Each row was made from one path, in order. Every step used is in the known rows, and no mark comes twice. Write each row's path.
Known rows
notav -> belag -> fegizu -> posebo -> fumup: -1.57, 6.61, 1.53, 2.96, -2.15, 0.22, -2.35, -0.62, -0.05, -0.02, 1.14, 0.68, -1.03, 3.27, -4.58, -0.46, 6.00, 1.56, 2.81, -3.37, -0.97, 5.50, -3.06
notav -> belag -> fegizu: -2.36, 4.15, 2.42, 1.27, -1.63, 3.18, -2.01, 0.93, 1.45, 0.54, 0.38, 2.77, -0.71, 0.26, -2.66, -0.94, 4.32, -1.30, 3.68, -1.52, -2.75, 3.19, 0.70
vabiz -> belag -> posebo -> fumup: 1.13, 3.40, -0.81, 4.22, -4.12, -0.32, -2.73, 0.72, 2.04, 1.20, 1.24, -1.22, -3.50, -2.63, 2.22, -0.48, 3.64, -2.55, 3.36, -0.79, -1.45, -1.50, 0.12
fumup -> posebo -> fegizu: 1.44, 7.49, -1.61, -3.60, -1.84, -4.13, -4.10, 2.63, -0.55, -3.10, -0.17, 3.46, -4.34, -0.80, 2.81, 1.65, 1.85, -0.43, -0.06, -0.71, -1.06, 1.81, 1.90
fegizu -> posebo -> notav: -0.73, 4.20, -0.58, -4.00, 4.04, -4.20, 0.22, -0.98, -3.44, 1.04, 0.39, -0.07, -3.91, 2.21, -0.03, -2.22, 4.09, -0.07, -0.76, -2.12, 1.90, 1.76, -2.64
zate -> belag: -0.30, 4.37, 0.79, 1.00, -0.24, 1.50, -0.57, 1.07, 2.04, 2.05, 1.36, 0.21, -0.35, 0.90, 2.71, -3.23, -0.85, -1.37, 1.19, -2.22, -5.18, -3.07, -0.65
notav -> belag: -2.38, 5.54, 2.60, -0.46, -0.58, -0.25, -3.67, 2.78, -0.88, -2.04, -0.10, 1.41, 0.55, -0.60, -1.04, -1.17, 2.38, -0.03, 1.39, -1.40, -2.59, 0.95, 1.93
nupib -> belag: -0.76, 2.81, 2.08, -0.42, -2.40, -1.28, -0.45, -0.13, -1.05, -3.19, 1.98, 1.22, -1.68, -3.56, -1.06, 0.95, 1.89, -1.12, 0.51, -1.77, 0.32, 0.90, -0.48
nupib -> belag -> gitu: -2.74, -0.14, -0.65, 0.06, -3.64, 0.56, 1.17, -2.76, -1.87, -3.13, 2.56, 1.03, -1.48, -5.13, -2.09, 1.37, 1.37, -0.54, -0.20, -3.62, 3.97, -1.19, 0.17
fumup -> belag -> notav: 0.48, 2.25, 0.42, 0.86, -1.46, 3.92, -0.51, -0.18, 1.19, -0.10, 1.11, 1.17, -5.70, -1.09, 1.16, 3.19, 4.57, -3.05, 3.92, -4.36, -4.49, -2.11, -0.41
fumup -> posebo -> notav -> belag -> gitu: -0.55, 4.04, -2.90, -3.08, -0.59, -3.64, -3.52, 1.06, -4.21, -2.31, -1.51, 4.09, -0.53, 2.20, -0.92, 1.82, 0.79, 0.41, -0.79, -2.31, 4.21, 2.39, 5.45
posebo -> belag: -2.20, 3.30, -0.98, -2.20, -1.87, -0.12, -4.06, 0.62, -0.51, -2.05, 0.23, -0.19, -2.73, -0.56, 0.90, -1.18, 1.02, -3.36, 1.56, -0.65, -2.95, -0.48, -1.75
fegizu -> posebo -> fumup -> belag: -0.51, 7.41, 0.62, 0.59, -1.48, -1.56, -0.10, 0.14, -2.43, -1.05, -0.47, -2.62, -4.67, 1.55, 1.17, 1.61, 5.66, 1.86, 0.75, -5.66, -3.04, -0.39, -2.66
belag -> posebo: -0.68, 1.98, 0.44, -0.85, -2.83, 1.81, 0.99, 0.42, 2.32, 1.60, 2.76, 1.74, -5.64, -4.17, 1.62, -1.09, 3.44, -3.77, 2.64, -0.33, -2.10, -2.14, -0.92
posebo -> belag -> zate: -0.27, 2.29, -3.94, -0.86, -2.26, 3.13, -1.29, 0.35, 0.56, -0.66, -0.27, -0.76, -1.15, -1.38, 1.85, -2.83, 2.46, -1.46, 2.45, -1.48, -1.39, -2.76, -3.54
gitu -> belag -> nupib: -0.71, 0.98, -0.89, -0.52, -1.67, 4.54, 0.50, 1.54, 1.98, 0.15, 3.20, 1.71, -1.20, -0.65, -0.49, 0.39, 2.27, -4.15, -2.48, -1.88, -3.02, -0.12, -4.65
fegizu -> posebo: -1.11, 4.92, 1.95, -2.51, 0.47, -1.23, 0.73, -1.68, -2.63, 2.79, 2.54, 0.03, -2.35, -1.04, 0.75, -1.87, 4.08, -0.11, 2.26, -3.44, -0.58, -0.59, -3.01
belag -> gitu: -2.31, 1.86, -1.30, -0.72, -2.11, 1.82, 1.51, -1.36, -0.45, 1.24, 2.32, 0.52, -2.88, -4.14, 0.63, -1.10, 2.79, -1.83, -0.09, -2.33, 0.75, -4.32, 1.28
vabiz -> belag: -0.03, 4.08, 1.84, 0.77, -0.29, -0.14, -2.65, 0.21, -1.40, 2.72, 0.20, -1.09, -0.11, -2.37, 3.36, -1.62, 2.51, -1.78, 4.02, -1.61, -1.56, -2.58, 1.89
posebo -> notav: -0.08, 4.40, -1.08, -2.76, 2.79, -2.88, -0.49, 1.99, -0.54, -0.78, -0.22, 0.83, -4.63, 0.61, 1.00, -1.74, 3.51, -2.38, -2.35, 0.80, -0.49, -0.02, 0.91
fegizu -> posebo -> fumup: 0.16, 7.34, 0.60, 0.51, -1.46, -2.83, -0.42, -0.26, -1.26, 0.36, 2.57, -1.37, -3.52, 0.33, -0.38, -1.04, 5.17, 0.32, -0.40, -2.54, -1.18, 0.25, -3.14
gitu -> belag -> posebo -> fumup: -0.69, 2.43, -1.75, 2.91, -4.96, 1.44, -0.19, 3.04, 2.99, -1.25, 0.89, 2.06, -5.03, -0.84, 0.39, 1.82, 1.46, -2.88, -1.21, -1.13, -5.58, -0.54, -3.79
gitu -> belag -> posebo -> fegizu: -3.59, 0.58, -3.44, -0.83, -1.92, 0.81, -2.54, 2.79, 2.59, -4.39, -1.07, 3.08, -5.58, -1.58, 0.85, 1.03, -0.18, -1.14, -0.67, -1.94, -4.08, 1.20, -4.63

Write each row's path
-2.31, 1.24, -2.01, 1.44, -1.67, 3.08, 1.01, -1.60, 1.43, 2.26, 1.76, -0.07, -0.10, -0.70, 1.57, -2.70, -1.57, -0.75, 0.66, -4.19, -1.62, -5.04, 0.05 | zate -> belag -> gitu
-0.51, 2.28, -1.64, 0.13, 3.56, 0.66, 1.32, -3.01, 0.55, 4.56, 0.36, 0.46, -2.31, 6.50, -0.36, -3.70, 1.73, -0.23, 2.33, -4.00, -0.63, 3.02, -5.36 | zate -> belag -> fegizu -> posebo -> notav
-2.72, 2.61, 1.34, 0.06, -2.74, 1.35, -2.72, 1.69, 1.17, -1.50, 0.90, 2.68, -1.92, -2.23, -1.16, -0.84, 2.53, -1.35, 3.43, -1.31, -1.87, 0.99, 0.41 | notav -> belag -> posebo
0.07, 3.96, 0.87, 3.25, -4.01, -0.67, 0.91, -3.53, -0.41, -1.32, 3.11, 0.30, -3.24, 0.25, -4.50, 1.57, 5.52, 0.45, 1.86, -3.72, 1.88, 5.53, -5.58 | nupib -> belag -> fegizu -> posebo -> fumup
-1.91, 1.49, -2.51, 0.43, -1.00, -0.80, -5.01, 0.48, 1.52, -2.05, -0.94, -0.08, -3.91, -3.28, 2.62, -1.16, 2.02, -0.88, 4.04, -1.58, -0.06, 0.31, -0.86 | vabiz -> belag -> posebo -> fegizu
-0.11, 0.41, -0.50, 1.42, -1.63, 3.81, -0.83, 0.71, 1.70, 0.79, 2.19, 3.90, -3.01, -0.34, -0.60, 2.74, 1.02, -3.94, 1.64, -2.76, -5.24, -0.71, -3.48 | gitu -> belag -> notav
0.07, 1.90, -2.11, 0.69, -1.50, 4.69, 2.39, 2.19, 0.79, 1.94, -0.65, 1.43, -0.12, -1.49, 2.37, -1.07, 1.63, -0.24, 0.17, -2.80, -4.06, -3.86, -3.65 | gitu -> belag -> zate
1.44, 6.32, -2.32, 2.06, -1.99, 1.56, 2.73, -0.19, -1.39, 0.40, -0.97, -3.30, -2.95, 0.69, 2.05, -0.07, 7.08, 3.48, 1.49, -6.33, -1.58, -2.79, -4.26 | fegizu -> posebo -> fumup -> belag -> zate
-1.78, 3.57, 1.99, -0.62, -0.50, 3.58, 2.59, -3.27, -1.46, 4.02, 0.08, -0.26, -5.00, 1.11, 0.70, 0.88, 6.35, 0.02, 5.85, -6.62, -2.48, 0.82, -3.93 | fumup -> belag -> fegizu -> posebo
-4.18, 3.09, -1.59, -0.69, -1.59, -0.83, -6.04, 2.97, 2.02, -6.94, -1.27, 2.49, -3.30, -1.61, -1.86, -0.64, 1.87, 0.74, 1.48, -1.15, -1.17, 3.67, -0.67 | notav -> belag -> posebo -> fegizu
-1.11, 1.37, -2.65, -1.94, -2.60, 2.78, -3.40, -0.35, 1.70, -2.42, 3.30, -0.49, -2.25, -0.76, -1.11, -1.41, 2.94, -5.44, -0.22, -0.54, -0.29, 1.02, -4.46 | posebo -> belag -> nupib
-0.29, 1.30, -2.32, -2.19, 0.72, -1.35, 0.53, 1.13, 1.49, -0.13, 0.74, 1.92, -6.98, -1.16, 0.79, -1.61, 3.64, -3.63, -0.28, 0.81, 0.22, 0.16, -0.52 | belag -> posebo -> notav
-4.14, 0.20, -3.79, -1.78, -3.24, 1.53, -2.46, -2.07, -1.29, -1.73, 0.70, -0.40, -2.58, -2.14, 0.04, -0.61, 0.48, -2.60, 0.89, -2.64, 0.68, -2.56, -1.05 | posebo -> belag -> gitu
-1.93, 1.04, -1.09, 1.31, -1.47, 1.53, -1.26, -2.44, -2.28, 2.93, 0.98, -1.41, 0.01, -3.86, 2.38, -1.17, 1.80, -1.20, 3.48, -3.55, 2.02, -4.60, 2.39 | vabiz -> belag -> gitu
-1.87, 3.55, -0.21, -0.21, 1.98, 0.19, -2.47, 1.60, 0.63, -1.24, -1.78, 2.74, -2.24, 3.44, -3.20, -1.39, 4.41, -1.15, 0.86, -0.21, -0.27, 5.41, 1.04 | posebo -> notav -> belag -> fegizu
1.32, 1.74, -0.47, 3.03, -0.89, 3.84, -1.18, -0.85, 4.18, 2.39, 3.62, 2.01, -1.57, 1.01, 0.70, -1.08, -0.12, -3.47, 3.37, -2.90, -4.93, -2.17, -2.13 | zate -> belag -> notav
-0.66, 2.82, -0.81, -2.22, 3.03, -0.61, 1.83, -2.81, -1.21, 3.61, 0.97, 1.16, -5.21, 3.02, -1.48, -2.10, 6.00, -1.25, 1.65, -2.13, 1.80, 3.79, -4.04 | belag -> fegizu -> posebo -> notav
-0.97, 2.86, -1.87, -1.73, 2.39, -0.30, -3.47, 2.55, 0.47, -4.36, 1.00, 1.24, -0.47, 2.46, -3.64, -1.86, 4.38, -2.04, -3.27, -0.03, 2.37, 4.59, -0.33 | posebo -> notav -> belag -> nupib
-3.99, 1.90, -2.71, -1.49, 1.56, -1.42, -2.68, 0.87, -2.43, -3.76, -1.60, 1.43, -0.78, 1.09, -2.72, -1.09, 1.82, 0.85, -2.26, -1.99, 3.33, 1.06, 2.88 | posebo -> notav -> belag -> gitu
-1.38, 3.59, 0.93, -0.29, -1.18, 2.74, -3.10, 1.71, 1.48, -2.48, 3.15, 1.10, 1.07, -0.76, -2.95, -1.39, 4.27, -2.13, -0.44, -1.24, 0.00, 2.35, -0.65 | notav -> belag -> nupib
-1.01, 2.94, 0.95, 1.55, -0.01, 3.58, 1.79, -3.81, 1.44, 6.34, 2.51, 0.47, -0.92, 3.36, 0.19, -3.38, 1.69, -0.41, 5.27, -5.18, -2.89, 0.81, -5.60 | zate -> belag -> fegizu -> posebo
1.36, 7.06, -0.12, -3.53, 0.73, -5.38, -4.99, 3.53, -3.59, -2.44, -2.01, 4.40, -0.66, 3.74, 0.20, 1.41, 1.29, -0.20, -0.12, -0.37, 0.86, 4.56, 4.75 | fumup -> posebo -> notav -> belag
-0.02, 2.60, 1.54, 2.37, -1.19, 3.30, -1.17, -1.60, 0.84, 5.50, 0.68, 0.09, -1.31, -1.49, 1.87, -1.59, 4.45, -2.87, 6.55, -1.72, -1.64, -0.36, 0.37 | vabiz -> belag -> fegizu
-0.53, 4.64, -0.45, 0.80, -1.08, 2.98, -0.96, 2.32, 0.21, -0.63, -0.59, 0.72, 2.13, -1.46, -0.10, -2.86, 3.83, 1.68, 2.19, -2.10, -1.11, -1.53, 0.25 | notav -> belag -> zate
